In the rows, 128 means zero.
Known rows, with every step that occurs
muvug > nede: [154 131  98 137 131 112 111 127 110 153 123 119 109 163 150  74 148 160
 117]
saluno > sugu > pali: [169 135  49 136 129 105 120 136 105 143 112 119 116 143 128 156 157 146
 158]
pali > sugu > nede > nibav: [188 161  21 138 116  75 119 123 118 141 122 128 128 132 117 170 143 151
 149]
pali > muvug > nede: [171 133  68 130 126 121 120 115 106 157 120 126 114 149 150 100 147 149
 100]
sugu > muvug > nede: [151 127  81 141 139 110 105 148  91 150 119 121 115 161 127  77 153 155
  85]
nede > muvug > pali > sugu: [219 134  52 121 134 119 112 134 109 147 118 126 116 144 149 137 157 126
 111]
muvug > pali: [168 123 100 135 129 127 109 130 109 151 119 119 102 162 145  81 155 148
 120]
muvug > nede > sugu: [209 127  71 140 135 102 107 128 114 145 122 118 118 149 152 108 145 148
 119]
muvug > pali > saluno > sugu > movuv: [194 152  25 151 125 120 117 123 124 152 100 129  87 162 140 135 171 138
 113]
muvug > pali > sugu > movuv: [159 151  37 135 125 120 125 127 115 143 104 125 100 174 131 106 158 137
 118]
pali > saluno > sugu: [191 142  63 124 119 117 125 122 121 153 118 124 103 121 144 160 173 144
 144]
saluno > sugu > movuv: [156 142  71 133 135 119 118 141 119 136 107 114 116 164 125 171 171 144
 140]
sugu > muvug: [137 118 101 126 133 119 112 161  93 142 118 118 124 146 110 114 166 150
 100]
muvug > pali > saluno: [177 131  67 140 116 123 118 121 116 160 116 130  90 145 147  74 161 148
 107]
nede > sugu: [193 118  91 125 129 112 116 141 115 135 121 115 127 135 135 146 158 142
 134]
nede > nibav: [172 124  88 133 126 105 109 133 129 141 127 119 123 142 127 161 154 153
 128]
muvug > pali > sugu > saluno: [161 145  30 141 116 112 121 120 111 158 114 129 102 145 129  85 154 147
 136]
nede > muvug > pali: [200 114  93 134 142 123  98 149 107 148 118 122 118 158 146 118 158 137
  96]

Rows
[155 138  58 113 126 115 126 147  94 140 117 122 121 132 114 132 165 139
 115]
pali > sugu > muvug
[133 131  41 144 108 101 132 136 108 152 110 132 106 137 120  95 158 156
 118]
sugu > pali > saluno
[221 160  19 156 120  99 113 116 108 160 111 132  94 140 143 121 157 146
 136]
muvug > pali > saluno > sugu > nede
[195 136  23 140 129 109 110 137 108 155 114 131 120 143 129 121 158 136
 112]
nede > muvug > pali > sugu > saluno
[196 122  13 133 120 103 129 134 102 138 110 128 132 127 121 160 147 134
 117]
nede > sugu > pali > muvug
[211 132  60 137 144 125 101 142  94 147 114 119 105 150 133 137 166 134
 116]
saluno > sugu > muvug > pali
[191 134  67 148 131  96 102 120 127 150 128 122 115 157 144 125 141 159
 114]
muvug > nede > nibav
[183 159  32 140 119  97 120 120 100 151 114 128 106 152 135  90 144 145
 140]
muvug > pali > sugu > nede
[218 162   4 152 119  82 111 114 116 148 118 131 112 146 130 139 136 145
 137]
muvug > pali > sugu > nede > nibav
[232 124  24 149 128 111 110 144 102 148 111 131 105 131 128 112 163 133
  76]
nede > sugu > muvug > pali > saluno
[210 139  34 160 125  94 104 145 102 158 111 136 114 147 133 102 155 146
  85]
sugu > nede > muvug > pali > saluno
[200 131  65 154 139  98  95 153  95 149 115 126 125 164 131 107 149 145
  99]
sugu > nede > muvug > pali
[222 116  54 143 141 115 101 153  95 139 114 120 117 147 126 118 157 133
  90]
nede > sugu > muvug > pali
[225 130  40 132 129 111 117 115 112 149 119 125 124 135 153 134 144 137
 101]
pali > muvug > nede > sugu
[187 150  41 128 128  89 118 149  98 141 117 127 139 136 122 157 153 140
 127]
pali > sugu > nede > muvug
[180 119  45 142 126  95 119 146 105 134 112 121 128 141 120 135 148 144
 135]
nede > sugu > pali
[183 135  48 155 138 100 110 140 117 137 107 119 118 176 135 113 149 147
 100]
muvug > nede > sugu > movuv
[186 143  60 120 122 123 123 117 112 150 118 123  99 146 150 100 154 137
 137]
muvug > pali > sugu
[126 150  54 122 121 115 134 136 117 135 107 121 115 161 118 135 164 142
 131]
pali > sugu > movuv
[131 143  47 128 113 106 129 129 112 151 117 126 118 133 116 115 160 152
 148]
pali > sugu > saluno
